Each row comes from the steps of one walk. Every step used is in the known rows, and no mark comes twice. Write the walk behind each row, first mark first.
Known rows
P F V T U: -0.568 -0.192  1.351  1.390  3.077 -3.414  1.620  0.729 -0.705 -0.040 -2.049 -2.644  4.478 -2.176 -1.873  1.395  1.068  1.497  0.857 -0.488 -1.384
T V F P:  1.141  0.451  0.414  2.512  2.220 -0.099  0.866 -1.652  0.370 -0.270 -0.277 -1.938  1.407 -1.112  0.569 -1.022 -0.547 -0.397 -0.361 -3.349 -2.434
F V T: -0.437  0.446  1.745  0.891  2.901 -3.628  1.412 -1.682 -1.025 -0.388 -0.854 -4.245  2.312 -1.660 -0.965  1.039  0.769  0.906  2.414 -0.359 -1.856
D Y V F: -1.304 -0.896  1.597  1.789 -0.043  0.229  2.162 -1.157  0.314 -0.129  2.107 -4.391  0.424  0.189  0.844  3.291 -0.050 -3.229 -0.099 -0.844 -1.577
V F: -0.622 -0.058  0.036  2.598  1.563 -0.595  1.281 -1.080  0.429 -0.700  0.437 -3.062  1.101 -0.169  0.052  2.189 -0.435 -2.105 -0.044 -1.456 -1.015
V Y D T U: -0.401 -0.222  3.835  1.829  2.784 -2.624  0.633  0.184  2.721  2.009 -1.555 -1.601  3.766 -2.024  0.957  3.142  1.004  0.926  0.292  0.154  0.284
Y D T:  0.305  0.630  4.457  1.213  2.878 -4.278 -0.395 -1.961  3.741  1.129  1.422 -2.584  2.531 -2.193  1.787  3.776  1.223  0.030  1.176 -0.143  0.167
F P:  0.719  1.909  2.371  1.419  0.392 -2.340  0.906 -2.967  0.665 -0.013 -1.052 -2.367  0.470 -1.616  1.074 -1.040 -0.937  0.191  0.046 -3.095 -1.563
T D Y V: -0.466  0.073  5.489 -0.469 -1.792 -1.606  1.412 -0.964  0.110 -0.846  2.559 -5.702  0.569 -1.010  1.511  3.833  1.081 -0.582  0.241 -0.344 -0.670
U Y D:  0.093 -1.796  4.944 -0.139  1.634 -2.971  0.374 -3.156  1.648 -0.156  2.397 -3.169  0.881 -1.917  1.116  2.930  1.255  0.418  0.520 -1.254  1.891
U T V F P:  1.713 -0.053  0.343  2.938  2.297 -0.044  0.597 -1.877  0.483  0.399  0.369 -1.655  1.466 -0.526  0.905 -0.703 -0.583 -0.251  0.487 -3.401 -2.914
V T D:  2.086  0.262  3.019  1.221  1.834 -3.317  0.708  0.414 -2.721 -2.482  0.702 -2.563  2.322 -1.850  0.528  2.913  1.790  1.561  1.165 -0.361  0.337
V T D Y:  0.570  0.937  4.138  1.077  0.215 -1.694  0.263  0.177 -2.974 -0.849  1.944 -5.356  2.086 -0.545  2.238  3.677  1.640 -1.237  1.002  1.533  0.232
U Y D T:  0.048 -0.593  4.233  1.097  2.376 -3.931  0.144 -2.771  3.769  1.377  2.439 -2.675  2.475 -2.011  1.513  3.915  2.358 -0.044  1.133 -0.029  0.927
D Y: -1.247  1.792  3.911  0.834 -0.377 -1.575 -0.159 -1.560 -0.350  0.033  1.136 -6.390  1.364  0.011  1.861  3.259  0.388 -2.310  0.316  0.938 -0.198
D T U Y V F P:  0.241 -0.783  0.828  2.616  0.649 -0.590  2.851 -2.398  1.269  1.576  0.351 -1.005  0.911 -1.304  0.656 -0.106  0.442 -0.979 -0.248 -3.073 -2.005
U T D:  2.951 -0.231  3.444  1.807  0.587 -2.671 -0.237 -0.354 -0.557 -0.835  1.878 -2.725  2.252 -0.862  1.241  3.365  1.201  1.871  1.866 -0.810 -0.674
D Y V F P:  0.032  0.247  1.568  2.042 -0.191  0.037  2.379 -2.490  0.095  0.696  0.739 -2.462 -0.057 -0.646  1.639 -0.336 -0.730 -2.032 -0.147 -2.864 -2.460
Y D:  0.353 -0.060  5.370  0.125  2.296 -3.448 -0.413 -2.016  1.790 -0.515  1.013 -2.945  1.109 -2.120  1.467  2.469 -0.363  0.602  0.573 -1.508  0.763
T D Y V F P:  0.709 -0.051  1.820  2.058 -0.375  0.262  2.374 -1.689 -0.451  0.443  1.233 -2.150  0.150 -1.080  1.841 -0.218 -0.256 -1.476 -0.132 -2.795 -2.186
P F V: -1.391  0.232  1.841 -0.234 -0.285 -2.624  1.516 -1.634  2.215 -0.446  1.530 -5.175  3.301 -2.424 -1.472  0.041  0.776  0.830  0.931 -1.373 -2.824
Y D T U: -0.083  0.505  3.786  1.920  3.433 -3.687  0.028  0.330  2.708  1.626 -1.555 -1.674  4.009 -2.436  0.314  3.086  0.878  1.146  0.404 -0.203  0.266
Y V T D:  1.856 -0.463  3.727  0.582  1.179 -3.206  1.467  0.254 -2.327 -2.525  1.315 -2.873  1.786 -2.078  0.467  3.259  2.006  1.660  1.115 -0.857 -0.031

Write each row's walk
 1.075  0.681  4.379  1.528 -0.668 -1.253 -0.430 -0.307 -1.406  0.272  2.756 -5.346  1.965  0.192  2.757  3.853  1.203 -1.048  1.591  1.254 -0.458 -> U T D Y
-0.884 -2.144  1.178  0.877  1.282 -2.739  2.319 -1.639 -0.381  0.014  0.761 -3.200  3.443 -1.607 -1.854  2.251  3.103  0.709  0.584 -0.441  0.595 -> P F V T U Y
 0.041 -1.641  1.879  2.244 -0.185  0.424  1.988 -0.709 -0.143  0.184  3.075 -3.878  0.842  0.336  1.377  3.826  0.532 -2.566  0.728 -0.726 -1.877 -> U T D Y V F
-2.006 -0.863  2.771  0.328 -1.199  0.945  2.292 -2.712  1.860  1.398 -0.505 -5.340  0.849 -0.712  1.291  0.709  0.039  0.525  1.125 -0.176 -1.480 -> F V Y
-0.760 -0.273  3.751  1.711  2.718 -2.243  0.866  0.040  3.184  2.685 -1.643 -2.142  3.980 -2.350  0.557  2.277  0.959  1.372  0.788  0.066 -0.377 -> F V Y D T U
 0.015 -1.880  4.923  0.374  2.238 -2.913  0.458 -1.969  1.560  0.420  1.206 -2.387  1.770 -2.219  0.693  2.766  1.284  0.930  0.334 -1.200  2.059 -> T U Y D
 0.161 -0.525  0.137  2.369  3.366  0.046 -0.118  0.015  0.612 -1.585  0.639 -3.508  2.585 -0.460 -0.654  2.284  0.248 -0.722 -0.391 -1.625 -1.562 -> T V F
-0.529 -1.611  1.592  1.337  1.700 -2.868  1.739 -1.762 -0.814  0.003 -0.340 -2.976  2.571 -1.130 -1.217  3.012  2.669  0.667  0.327 -0.505  1.493 -> V T U Y
 0.461 -1.001  0.980  2.510  4.350 -0.565 -0.309 -0.012  2.006 -0.411  1.615 -2.746  3.231 -1.000  0.221  3.009  0.940 -0.802  0.073 -1.109 -1.385 -> Y D T V F
 0.377 -1.891  5.482 -0.287  2.225 -0.514 -0.163 -1.582  1.881 -0.174  1.168 -3.686  1.325 -1.542  2.478  2.622  0.425  1.100  0.411 -0.896  0.667 -> T V Y D
 1.011 -0.593  4.032  0.568  4.644 -2.676 -1.765 -0.823  3.174 -0.544  1.885 -3.934  4.115 -2.104  0.247  3.440  2.501  1.935  0.500 -0.683 -0.166 -> U Y D T V
 0.243 -0.435  5.414  0.049 -1.638 -1.525  1.178 -1.211  0.116 -0.206  2.980 -5.477  0.701 -0.487  1.791  4.246  1.114 -0.471  0.990 -0.196 -1.272 -> U T D Y V
 1.244  0.238  4.186  0.708  4.854 -2.888 -2.058 -0.357  3.260 -0.776  1.157 -3.935  4.254 -2.261  0.348  3.230  1.655  2.004  0.361 -0.775 -0.731 -> Y D T V
-0.078 -2.726  4.024 -0.028  2.444 -3.152  1.414 -1.731  0.942  0.377  2.182 -2.387  2.751 -2.581 -0.014  2.282  2.044  1.073  0.981 -0.933  1.098 -> P F V T U Y D
 0.907 -2.453  5.562  0.201  2.271 -0.557 -0.292 -1.889  1.905  0.412  1.810 -3.433  1.514 -0.990  2.719  3.033  0.402  1.194  1.215 -0.830  0.225 -> U T V Y D
-0.498 -1.074  4.048  0.652  1.392 -2.486  0.957 -2.175  4.246  1.886  2.595 -3.066  2.899 -2.165  2.112  3.041  1.873 -0.162  1.260  0.378 -0.524 -> P F V Y D T
 0.244  0.432  3.644  0.657 -0.161 -1.502  0.785  0.257 -2.574 -0.694  2.972 -5.606  2.830 -0.976  1.608  3.010  2.243 -1.116  1.306  1.499 -0.632 -> P F V T D Y
-1.185 -2.303  0.589  2.145  0.838 -0.399  2.883 -1.409  1.571  0.508  1.741 -2.587  1.367 -0.555 -0.411  3.463  1.484 -1.914 -0.189 -1.344 -0.829 -> D T U Y V F
-1.035 -1.541  1.495  1.144  1.728 -2.471  2.070 -1.894 -0.381  0.495 -0.327 -3.376  2.801 -1.405 -1.620  2.119  2.607  1.063  0.866 -0.420  0.705 -> F V T U Y
 0.506  0.743  0.438  2.733  0.965 -0.581  1.751 -2.386  0.315  0.321 -0.584 -1.477  0.356 -0.998  1.051 -1.017 -1.036 -1.303 -0.208 -3.225 -2.126 -> V F P
-1.395  0.333  5.112 -0.518 -1.455 -1.750  1.384 -1.974  0.860 -0.399  1.847 -6.213  0.343 -0.650  1.141  3.685  0.446 -1.361  0.126 -0.453 -1.098 -> D Y V
 1.209 -0.805  1.129  2.466  2.756 -0.253  0.980 -2.271  1.324  0.801  1.170 -1.276  1.676 -1.491  1.227 -0.393  0.651 -0.356 -0.051 -2.991 -1.587 -> U Y D T V F P
-0.080  0.534  1.799  1.883  3.556 -3.648  0.960  0.577 -1.305 -0.394 -3.073 -2.120  3.541 -1.576 -1.155  2.436  0.641  1.067  0.458 -0.411 -0.194 -> V T U
 1.744 -1.223  3.555  0.539  0.787 -2.950  1.924 -0.355 -2.372 -2.285  2.058 -2.880  1.615 -1.976  0.248  3.563  2.713  1.610  1.040 -0.701  0.512 -> U Y V T D
-0.817 -1.070  1.954  1.514  1.185 -2.762  1.344 -1.883  1.663  1.189  0.261 -2.886  3.089 -1.385 -0.738  3.381  2.790  0.456  0.123 -0.247  1.305 -> D T U Y
